What can hang from each mark
K_673: K_727
K_384: K_868 K_955
K_868: K_384 K_694 K_727 K_954
K_694: K_157 K_868
K_955: K_384 K_727
K_791: K_132
K_253: K_727
K_132: K_791 K_954
K_727: K_157 K_253 K_673 K_868
K_157: K_694 K_727
K_954: K_132 K_868

Every row comes from one small tree of marks. The marks that hang from a mark follow it in brackets, in the order of their numbers. Every link used is in the known rows. Which tree was each row made from?
Known rows
K_384[K_868]:   -8   45   28   29  -60   51  -65  -16  -21  -21    4  149  -24   79   -4  -57  -87   13   69  -18  -16  -48   84   16  110   44   29   89    4   51 -195   76   55    2   23  -11   85   34  -74   94   94  116 -112  -20   73   14   70   15  -19   17
K_157[K_694[K_868[K_384 K_954[K_132]]]]:   60   14 -115  220   36  104  -41  196  -78   72 -107  108  -99  294  -31  -54  -84 -204  187   -3 -204   -8  293    3 -236  166 -109 -128   52   87 -195   63  -47 -188  112  -55  154   -8  -21 -225  135  -58  174   -7   80  -41  -89 -223  -91   72
K_694[K_157[K_727]]:   45   91  -69  -24   42   46  -34    2 -174   16  -70  -25  -70  -69  -70  104  -12   40   52  -12  -96  -82  173  -89  -58   17  -55  -28  -61  140 -158  -12  -17 -105   84   68  132  149 -193  -22   89   17   -7   -4   70  -54    9 -137   58  -63
K_253[K_727[K_157 K_868[K_384 K_694 K_954[K_132]]]]:   -2 -231   74  472  121  235  -84  263  -13   33 -249 -215 -157  206  101  -26  -77 -250  -69   57 -184   32  293   74 -485   62   25 -354  233  -71 -218   24  -24 -368   -5  -43  297 -162  271   15 -193 -239  152   -9  104  199  -82  167   16 -106
K_673[K_727[K_157[K_694[K_868[K_954[K_132]]]] K_253]]:   25    0  -95  248  158   13 -113   46  -78   27 -251 -281    6   78   26  -51  -67  -64    2    0   19  -84  248   10   81  160   99   31   -1  135 -431   28 -107 -285   93   53   90  -65  286 -104   52 -184   36  -12  104 -139   70  -67   29  -41
K_791[K_132[K_954[K_868[K_694[K_157]]]]]: -112  -40 -135   54   24   10 -138  169 -273   93  -29 -114 -201 -115   22 -171   54   67  121  -30 -210    1   82   48 -431  -48  -12 -404   28  128  386  195  -76 -188   43  -56  286  238   71    7    5   96   14  -94  -44  -19  -92 -259   62 -124
K_253[K_727]: -93  -1  72  96 -52  54  35 -27 -15 -13 -11 -10 -87 -90 -46 -24 -89  30  -9  22 -72 -16  70   4  62  47 -44  -4   8  30 -77 -73 -10 -16  25  14 -19 192   9  63 -78  31 -24  26  99  88 -30  94 -11 -13
K_384[K_955[K_727[K_253 K_673 K_868]]]:  -47   53  -73  -51  129   13 -140  168 -130   -1 -281  116   36  105  208   24  156 -221 -142   63   67 -100  103  231 -238   90  187   33  -57   12 -173  -53  -86 -251  -18   96   76 -376   44   52   -2 -284 -414  -78 -163 -191   13  168  -66 -224
K_868[K_694 K_954[K_132]]:   53 -217   -8  187  102  103   55  200  -67   52  -49  -72   -9   97  126  -27  -51 -155  -19   26 -123   33  206   32 -410   33  -12 -289  112  -41   44  100  -65 -140    1 -123  151 -108   69 -106  -25  -48  145    5   39  108 -123 -114  -18   28
K_132[K_791 K_954]:  -26   14   24 -154  -79   51   13  -10  -83    8   89 -106  -60  -27  -84  -69   52  117   76   15  -45  158  -55   88 -355    4   71  216   12  181   45  -27  -16 -116  -26    3  127  240  342   31  -26  191 -149  -30  -89  -26 -141  -67  209  -13
K_694[K_157[K_727] K_868[K_384 K_954]]:   88   39 -165   33   75  178  -77  172 -289   70  -71  148 -107  176 -116  132 -237 -113  146  -20 -263  -65  377  -47 -380   -9 -127    1 -167  176 -255   35  -22 -282  146   46  258  113 -191  -73  148    7  156  -10  121  -31  -19 -156  -96    6
K_868[K_384[K_955[K_727[K_673]]] K_694[K_157]]:  -33    3  -70   26  151  163 -210  264 -328   90 -102  202 -171  105  106  184  -15 -285  -31   80 -310  -12  214  157 -722  218 -131 -409 -128    0 -239  -33   38 -255   49 -109  320 -212 -382  -40 -124 -216  -44 -132  -39 -209  -56  -99  -92 -124
K_727[K_253 K_673 K_868[K_384 K_694]]:   43 -144  -67  194  263   53 -169  243 -191   72 -229    5    5  226  222  -19 -106   39   -3   40 -119  -11  212  119 -450   97  159 -122   81 -121  -67  -34    6 -348  -39   92  212 -331   75   43 -346 -535  -40  -64 -233  -37    2  205   19 -143
K_791[K_132[K_954[K_868[K_694]]]]:  -85  -76  -70  101   29   -2  -93  160  -96   55  -24  -13 -150  -73   37 -260   -9   28  104   -4 -155   47   -4   48 -399  -90   61 -246  128   85  391  161 -123 -158  -17  -74  181   57  243   -6  -79  118  -77  -52  -39   54 -162 -173   40  -83
K_157[K_694[K_868[K_384[K_955] K_727[K_673] K_954]]]:   10   13 -194  -46  124  127 -127  276 -177   58  -80  486  -47  327  -47  -91 -262 -290  102   -4 -381   36  406  153 -276  241 -140   74 -103    0 -178    0  -70 -290  127 -162  289 -157 -257  -51   95  -55   67  -40  109 -131  -94  -53 -190   17
K_955[K_384 K_727[K_157 K_253 K_673 K_868[K_694]]]:   20  -67  -71  258  424  -18 -238  189 -262   -9 -354  -88  -87   93  249  219   87 -265 -216  131   -6  -76   98  207 -534    9  280 -272  -50    5 -191  -88 -144 -381  -96   64   89 -378  145  -39 -315 -623 -150  -90 -284  -56  -11   39   83 -309
K_954[K_132[K_791] K_868[K_384 K_727[K_157[K_694]]]]:    3  -35  -51  364  109  -38 -100   76   26   63 -283 -116 -153  271 -126 -137  -28 -237  140   38 -229  171  219   50 -243  305   57 -344  191  222  -98   43  -64 -281   28 -213  118 -108  311  -70   83   22  228  -70   77  -26  -87  -59  140  -72
K_954[K_132[K_791] K_868[K_694[K_157] K_727]]:  -62 -128  -72  122   45  -19  -66  178 -176  133 -190 -121 -101   61   12  -57   25  -21   77   -7 -237   73  329   46 -436  148  -84 -622   76  210  358   57  -39 -241   48 -196  240  154  167  -10  177  228  237  -86   73  -32  -90  -64  165  -41
K_694[K_157]:  -20   56  -51  -38  -18    6  -38   30 -171   43   -1 -137  -46  -41   -4   82   48   26   11  -19  -52  -45  100   -4  -53   23  -48 -152  -76   45   21   29   67  -34   56   19  131  156 -170   -2   75  -12   76  -30   35 -117   63  -73   21  -31
K_384[K_868[K_694 K_727[K_157]]]:   49 -148   39  134  173   98 -156   76  -60  -11  -89  110  -64  110  -12  -97 -228   -4  -57   -3 -172  -19  226   23 -150   46   28 -225   82  -49   59  107    7 -196  -34 -134  242 -163   11  141    1   -9   71  -18   98   79   78   65   48  -29
K_955[K_384[K_868]]:   -5  127  -17   90   -9   53 -114   39  -72  -23  -42  194 -105  108  -13   99  -61 -147   64   38  -85  -40   45   62  -62    2   47   39  -73   94 -414   56   33  -54   29  -53   12   55 -168   60   98   81 -174  -56   26   45   32 -115   20    8
K_868[K_384[K_955] K_727[K_157 K_673] K_954[K_132]]:   37 -160  -33  133  130  146  -14  261   41   25 -229   55   -9  313   99    8 -177 -579 -132   81 -171  116  276  184 -417  199   44 -139  120  -61 -572    3  -36 -276   38 -210  291 -287   33  -52  -38 -156   40  -43   82   92  -88  148 -167  -55
K_253[K_727[K_673 K_868[K_384 K_694[K_157]]]]:  -91 -131  -41  220  131  150 -159  247 -303   74 -151  -35 -206   69  111   66  -46   35    1   21 -247  -42  337   70 -389   86 -116 -309   79  -30  -93  -89   67 -311   52   29  369   23 -175   90 -257 -352   82  -57  -34  -27   -3  211   68 -141
K_157[K_694 K_727[K_868[K_954]]]:  119    6 -154  124  184  104  -13  154  -72  -12 -125  142  -28  173  -88 -108  -14  -57   36  -49 -124  -33  223  -70  -65  -36   54  176  116   75    3   -2 -167 -249   50  -14  119 -265   18  -42   97  -55  -17   66   62   23  -22 -125   55  -94
K_955[K_727[K_157]]:   21   15    3   65  137  -18  -57  -25  -57  -37  -93  -90 -109   20  -11   79   90 -236  -90   62   40  -21   -2   47 -159   14   68 -171  -15   59 -200   -5  -58  -76  -33   -4    2 -152  150  -74  -42 -130  -18  -25  -19  -47   13  -28  -16 -110
K_384[K_955[K_727]]:  -40  136   -4  -37   -6   87  -84   32  -33   -7  -65  174  -58   18    7   78   78 -267  -75   50  -58  -31  -40  111 -149   76  -25  -66 -128   30 -160  -20  -50  -53   11  -65   -4 -196  -60  -17  147  118 -237  -51   67  -99  -48 -121  -84  -59
K_868[K_694]:   27  -82   -9   78   82   68  -66   63  -58   26   19   16  -32  -22   45  -14  -58   63    0   -5 -118    0   56  -17 -218    8  -32 -177   19  -58  189    8    2  -70  -27  -35   70  -58  -74    9  -96  -23   82  -15   -5   33  -35  -62   21  -17
K_694[K_868]:  -34   52  -40  -70  -39   -1  -83   41  -56    7  -55   92   -9    4  -24    5  -32   98   74  -10  -22  -54   60  -27   76  -54  -94   50 -103   63  110    7   -7  -34   33  118   48  185  -43  -22  142   54   13  -25   57  -39    6   -9  -17   -7
K_157[K_694[K_868[K_384]] K_727]:   79  189 -113  146   98   89 -146   15 -122   25 -103  262 -137  161 -162   -7 -149   43  244   -8 -253  -50  208 -104  -41  136 -140   76  -41  184 -314  -45  -71 -213   83   86   74   26 -237 -127   73 -106   55  -22   74  -89  -66 -249    4  -11
K_868[K_694 K_954]:   65 -219  -36   70  153  119   28  180  -97   41   38   66  -16   78   20  -35 -153  -24  -49  -16 -162   23  165   17 -412  -47   13 -160   19  -95  195   53  -46 -107   -7  -94  152 -169   25  -10 -110  -14  175   31   35   66  -69  -69  -45   10
K_132[K_791 K_954[K_868]]:  -76    8  -34  -95 -118  -29  -17   10  -48   25  -10 -130  -56  -33 -133 -156   20   99  180   -2  -61  169  -42   52 -287    7   99  105   21  246  183  -12  -37 -153    3   13   82  220  483   84   69  359  -85  -23  -47  -48 -142  -43  246  -68
K_384[K_955[K_727[K_157]]]:  -19  122   36   -6   50   63 -165    6   -7  -43 -141   13  -58   14    0   99  115 -326 -148   53  -31  -20  -69  117 -130   66   46 -100 -114   27 -253    4  -28 -100  -22  -12   47 -251   57  -46  105   -2 -174  -75   94  -78   -5  -51  -41 -145

Write each row's tree
  40  -97  -28  181  227    3 -168  137  -93   -5 -294 -179   62  211  166   32  -27  -97  -68   59   48  -13  134  126 -149   48  280   52   92  -61 -412  -39   28 -311  -55  169  160 -281  208   56 -282 -590 -106  -82 -225  -69   88  306   51 -234 -> K_727[K_157 K_253 K_673 K_868[K_384]]
 -68  -97  -68  237   55   91 -119  195 -129   97  -46   48 -217   54   49 -236  -65 -109  180   35 -283  116   26   47 -582  -19    7 -262  172   61  103  166  -75 -245   -1  -87  244   12  226   36 -142   25    1  -89  -65  110 -160 -171  -16  -58 -> K_791[K_132[K_954[K_868[K_384 K_694]]]]
 -76   -3    1  104 -103  -80  -12   41   48   48 -175 -168   -1   64  -26  -60  176  -69  130   18    4   95   31   32  -94   93   30 -157  126  277  -27    8  -41  -89   -2  -42  -22  167  391  -52  189  243   17  -81   41    8 -122   14  164  -41 -> K_954[K_132[K_791] K_868]
  79 -268 -179  -31  367   47   25  289 -376   95 -112   15   10   88  120   -4 -270  -27 -110  -13 -237  -48  518  130 -555  120   84 -367  -77  -89  167   37  -86 -299   50 -107  335 -132 -107   35 -180 -301  183    7 -118  -97   19   64 -138  -55 -> K_868[K_694[K_157] K_727[K_253 K_673] K_954]
  72  131 -164   96  167  172 -123  228 -156   91 -161  374  -13  309  -62 -110 -319 -193   83   -1 -347  -15  409  100 -230  268   17   30 -221  -35 -110   89  -69 -330  114 -120  208 -275  -83   18  193  -36   99  -25  100 -172  -12 -146 -212   35 -> K_157[K_694[K_868[K_384[K_955] K_727[K_253] K_954]]]
 -19   84   50   -1  -12  133 -179   45   73  -39 -114  205  -21  127  -52  -56 -148 -169 -100    9 -116   -7  123   97  149  112   28   11  -67  -35 -318  109   49 -152   28 -115  202 -184 -102  178  237  190 -157  -65  185    9   93   88  -52  -50 -> K_384[K_868[K_727[K_157]] K_955]
 -31 -124  -47  148  184   84 -251  255  -26   63 -250  159  -35  202   25  -54 -246 -282  -34   42 -313   89  210  118 -401  222   11 -382   51 -102  -64   -2  -16 -344   -5 -160  290 -380  -38   80  -96  -99  139 -101   56    5  -36  166  -25 -181 -> K_954[K_868[K_384[K_955] K_694 K_727[K_157 K_673]]]
  20 -150  -18  106  221  137 -187  209  -59   34 -172  163  -50  167   80   36 -213 -246 -120   70 -285  116  195  137 -459  229   -6 -255   11 -144 -261  -47   19 -303  -23 -137  330 -344 -189   39 -220 -230   92  -77   26    9  -53  139  -52 -119 -> K_868[K_384[K_955] K_694 K_727[K_157 K_673]]
   0   -4   38   96 -135  222   -4  182   11   73 -101   53  -18  258   48   37   65 -368   67   69 -197  181  150  146 -539  152   12   62   11  149 -337   18   27 -220   36 -148  173 -106  167  -54  171  181  -59 -110   99   47 -188  -64   -6   47 -> K_868[K_384[K_955] K_954[K_132[K_791]]]
  79  -60  -24  321   82  333 -145  340   31   68 -285  145  -58  283   88  -14  -79 -302   12   56 -264   28  250   43 -599   43   22 -118  133  -25 -226   51  -79 -403   32  -71  305 -435   -1  -18   85  -27  -49  -42  112  168 -147  -67  -11  -77 -> K_157[K_727[K_868[K_384[K_955] K_694 K_954[K_132]]]]
  30  -55  -25   53  216  -66 -143  108  -94  -41 -275 -269   92   94  169   -1   63   18 -158   19  170  -43   84  101   51    6  277   79   62  -47 -192  -28  -33 -249  -65  206  115 -214  231   21 -193 -493 -145  -56 -221  -97  105  292  102 -252 -> K_727[K_157 K_253 K_673 K_868]
  58 -165  -92   12  142  124    2  221 -255   81   35  -55  -48   32   27   66 -111    6  -16  -38 -226  -32  249    9 -461   11  -64 -298  -70  -51  227   97   16 -150   46  -90  288  -14 -144   -3  -21  -18  215    5   56  -59    0 -154  -14  -28 -> K_868[K_694[K_157] K_954]
 -77   58  -31 -141   55   20  -78  114  -82  -18  -92  228  -25   19   95   62  105 -319  -87   74  -47  -15   14  164 -209   98  -10  -24  -91   55 -275  -75  -74  -78   11  -35   49 -188 -138  -48   26  -85 -294  -68  -30 -131  -57   33 -100 -117 -> K_384[K_955[K_727[K_673]]]
 121  -84  -76  221  246   -7   46  122  -84   44 -210 -198    4  229   -1 -105  -25 -163  -49   40 -139   90  364  116 -310  225  244 -127   85  132 -143   55 -144 -291    6 -172   81 -110  325  -96   49 -127  125    1  -15  -76  -88 -105   59  -41 -> K_868[K_727[K_157[K_694] K_253] K_954[K_132[K_791]]]
 -68  -72  -70 -123  -24  -25   18   61  -46   50  -35   50 -102   43 -170 -210  -87   18  108  -14 -146  175   84   81 -385   27   68   11   40  210  346   23  -81 -176   13 -135  134  151  480  135   86  376   19   -3    4   -8 -120   35  181   -9 -> K_132[K_791 K_954[K_868[K_727]]]
 -59  -22  -68   89  -21   43  -44   58  -44   61  -35  -75 -114   73 -124 -152 -182  -99  190    6 -146   91  -10   -6 -308   69   72  -74   63   61 -111   28   16 -155   32    2  139   16  333   95  -57  163   14  -11  -39   -8  -57   -5   72  -35 -> K_132[K_954[K_868[K_384]]]
  21  -80  -45   -3  177  -34  -24   94 -174   -2 -120  216   71  153  101 -135 -285  -15  -21   22  -42  -59  324  120   11  137  163   56   -7   17 -299   29  -25 -151   17  -47  116  -69  -51  141  -49 -207 -197  -16 -108  -42   99  215 -107   -6 -> K_384[K_868[K_727[K_253 K_673]]]
 -11 -106  -55  233  164  299 -200  255  -31  117 -189   83   19  177  113  -32 -236 -116  -87   17 -179   43  200  128 -550  127  170   73  -27 -131 -107   29    8 -437   32  -52  314 -551  270  214 -104  -95 -135  -50   72   -9   57  143  -45  -25 -> K_673[K_727[K_253 K_868[K_384[K_955] K_694 K_954]]]
  66 -126  -23  221   37  134   92  153    6   65  -68  -24  -55  243   62    6 -123 -306   32   45 -113   57  200   30 -408   91   20 -139  128   24 -362   43   -4 -144   51 -121  146 -106  112  -98  -25  -37  100    5   33  101  -83  -49 -134   95 -> K_868[K_384 K_954[K_132]]
  22  -44  -77   12  135   -4  -65  111  -61  -50 -169   90   35   50   72  -18    9  -33  -32   13   48  -30  134    4  -22  -81   41  222  141  100 -168  -99 -109 -222   -8  121   94  -60   -8    0  -46 -209 -182    1 -100   41  -27  168   84 -167 -> K_157[K_727[K_673 K_868]]
  85 -213  -63   -4  286   23  -14  174 -168  -38 -149   84   88  244   85 -112 -343 -216  -99   29  -60  -29  387  156  -83  108  248   54    1  -25 -393   68  -56 -250   11  -63  212 -203   61  137 -102 -255  -76    6  -80    6  114  234 -141  -88 -> K_384[K_868[K_727[K_157 K_253 K_673] K_954]]
 110 -280  -67  252  349  133 -152  324 -189   49 -247 -119   18  298  213   18 -155 -152  -97   41 -111   16  275  166 -572   32  258  -99   87 -136 -218    9  -25 -427  -51   46  323 -450  267   47 -359 -578  102  -50 -201  -10   14  231  -10 -213 -> K_727[K_157 K_253 K_673 K_868[K_384 K_694 K_954]]
 -23 -118  -92  175   64   -3  -25  126   13   81 -133  174  -98  202 -106 -110 -278 -185   85   -3 -222   73  181    2 -213  124  -19 -284   88   30   18   45  -24 -147   42 -185   85 -170  148   84   35  113  183   -9   51   36    0  107 -114   37 -> K_954[K_868[K_384 K_727]]
 -68 -157 -173   -8  170 -137   10  178 -208   41 -132   50  -45    5  106 -332 -111  -80   39   23  -63   54  177  176 -299   15  198  -49  123  114  116  112 -184 -219   25  -88  132   64  275   65 -144 -125 -226  -34 -205    9  -87  109 -104 -107 -> K_791[K_132[K_954[K_868[K_727[K_253 K_673]]]]]
  42   16  -16   64  122   39  -32   51  -90   16  -99  189   40  150   18 -142 -259   23    9    8  -59  -75  278   51   63  117  165  -29  -40   -1 -153   78  -16 -128   36  -82   75 -102   28  171  108  -22 -133    3    9  -11  119  118 -101   49 -> K_384[K_868[K_727[K_253]]]
 -83    3  -70  129  -44   21  -47  138  -89   65  -35   40 -187   68  -27 -225  -37 -159  213   27 -146   96  -16   54 -376  -24   57  -49  133  108  -64  146  -62 -142   38  -83  173   90  309   33  -65   80 -119  -57  -34   72 -115 -105  -48  -21 -> K_791[K_132[K_954[K_868[K_384]]]]
 -54   11   11  133  121  -29  -80  -11  -68  -63  -86 -133 -107  -37  -26  -42   46  -10  -29    9 -101    1  141   25  209  194  -11   -5   85   36 -378 -124  -38 -132   16   57   23   91 -174  -84 -223 -297   44   -6    4  -52  -31   69   94 -189 -> K_253[K_727[K_157[K_694] K_673]]
  64 -218    3  261   53  179   16  231  -76  105  -84  -30  -75  256   68   11  -44 -179   81   65 -251  166  252  109 -741  120  -10 -185  127  115 -105   25  -15 -244  -13 -175  234  -66  257  -99  -56  -10  171  -55    6   98 -200 -121   38   62 -> K_868[K_384 K_694 K_954[K_132[K_791]]]
  45  -81  -81  147  316   20 -130  194 -263   25 -186  282  -62  142  156    7 -298 -111  -41   77 -215  -34  341  158 -384  180  163 -171  -53    8 -177   11  -66 -273   -3 -138  123 -132 -209  104 -154 -272  -91  -50 -136   24   11   41  -25  -48 -> K_955[K_384[K_868[K_694 K_727[K_253 K_673]]]]
  55 -100 -126   64  271   34   14  230 -234    5 -147  289  -10  237  113    9 -330 -297  -57   59 -147  -31  393  214 -359   82  207   70  -90   32 -380   24  -92 -249   49 -182  127 -125  -67   88  -55 -167 -143   -6 -106   49   28   79 -148    3 -> K_955[K_384[K_868[K_727[K_253 K_673] K_954]]]
  52 -159  -79   62  228   47  -59  166 -178  -39 -132  219  -61  211   11   63 -274 -438 -125   59 -139   23  297  174 -236   26  104    6    2   43 -450   32  -74 -225   27 -213  212  -78  -66   73  -18  -89  -60   -7   16  116   46  104  -90  -67 -> K_955[K_384[K_868[K_727[K_157 K_673] K_954]]]
  52  -32 -162  200  291   39 -188  210 -338  110 -291    8  -54   93   58   34 -236   26  156   18 -292  -61  377  -20 -485  232   88 -325  -22  112 -302  -22  -24 -389   66   89  218 -109 -140  -29 -207 -318  122  -81 -166 -126  -33  -27   51 -219 -> K_954[K_868[K_384 K_694[K_157[K_727[K_253 K_673]]]]]
  16 -152  -95  253  180  151  -38  162  -51   87 -146  -14   33  203   56  -61 -228 -108  -36    2   -9   17  193   62 -302   64  184  217   56  -20 -253   -4   -8 -327   42  -30  188 -389  483  181 -152 -148 -122    8   -9   -4  114  242  -89   28 -> K_673[K_727[K_253 K_868[K_384 K_954]]]
 -59 -115   -5  118    6  128   37  142  -26   -1  -60   -6  -45   63   17  -81  -23  -54  -86   -8  -51  -14  187   51 -122  -92   10   42   69    7  114  -26  -69 -157   32   -1  116  -21  217  113  -13    3  -53   69  109  144  -13  201  -35  -30 -> K_253[K_727[K_868[K_954]]]
 117 -354  -67  188  365    2   40  273 -156   34 -262 -183   44  163  228  -29 -224 -292 -187   77 -106   27  382  146 -515  131  221 -382  133  -69 -138   23 -139 -325  -33 -106  222 -251  166  -83 -228 -419  125    4 -103   31  -64  139  -90 -120 -> K_868[K_694 K_727[K_157 K_253 K_673] K_954[K_132]]
 -84   52    3   23  -90  197 -219  169  -60  105  -71   84 -147  112  -99 -129  -60  -12  202   34 -353  214   -3  125 -764  168   48  -44  -24  139   27   20   31 -313   -2  -60  244  -64  297  110   23  331  -52 -126   34  -42 -211 -114  230  -94 -> K_132[K_791 K_954[K_868[K_384[K_955] K_694]]]
-105 -117  -30   95   92   79 -134  232 -269   36 -124 -110  -99  -60  130   42   48  129  -77   -3 -150  -96  275   60 -210   24  -98 -289   49    7  110  -79    2 -243   45   59  316  131 -163   76 -191 -265   13  -37  -15  -41   -4  214  106 -173 -> K_253[K_727[K_673 K_868[K_694[K_157]]]]
  86  119  -13  168  194  -45 -102  -29  -65  -16 -152 -236   -6   39    3  -24   15   52    3    5  -20  -33   70    3  141  212  196  -38  -29  -38 -157   37  -41 -150   -8   74  -49 -127   -1  -63 -104 -330   51  -24  -75 -168   61 -142   84 -158 -> K_727[K_157[K_694] K_253]
  74 -147  -90   93  158  115  -39  164 -119   27  -97  149 -101  266 -109   -8 -307 -245  -13   11 -196   38  322   53 -362  -18  -40  -76  -88   11  -12   85  -27 -255   52  -84  258 -123  157   21   30  -57  252    2   91   71   13   81 -164   32 -> K_694[K_868[K_384 K_727[K_157] K_954]]
   1  -57  -51   31  188  -70  -84   50  -99   19 -189 -258  -31   -7  -89 -198 -211  -54  -23   -5  -50   43  113   45 -200   91  294 -145   10   41   57   50  -98 -258  -15    8  103  -41  508  156  -38   35    2    8  -77  -31   19   83   92 -150 -> K_132[K_954[K_868[K_727[K_157 K_253]]]]
  22 -230  -56  203   81   73   25  310  -43   44 -182  -17  -10  334  185  -17   17 -335   -5   51  -38   49  245  121 -400   -4   45  -61  221  -10 -334    7  -46 -262   27  -64  246 -253  164  -52  -97 -295  -25  -17 -100   82  -68  200  -84  -54 -> K_727[K_673 K_868[K_384 K_954[K_132]]]
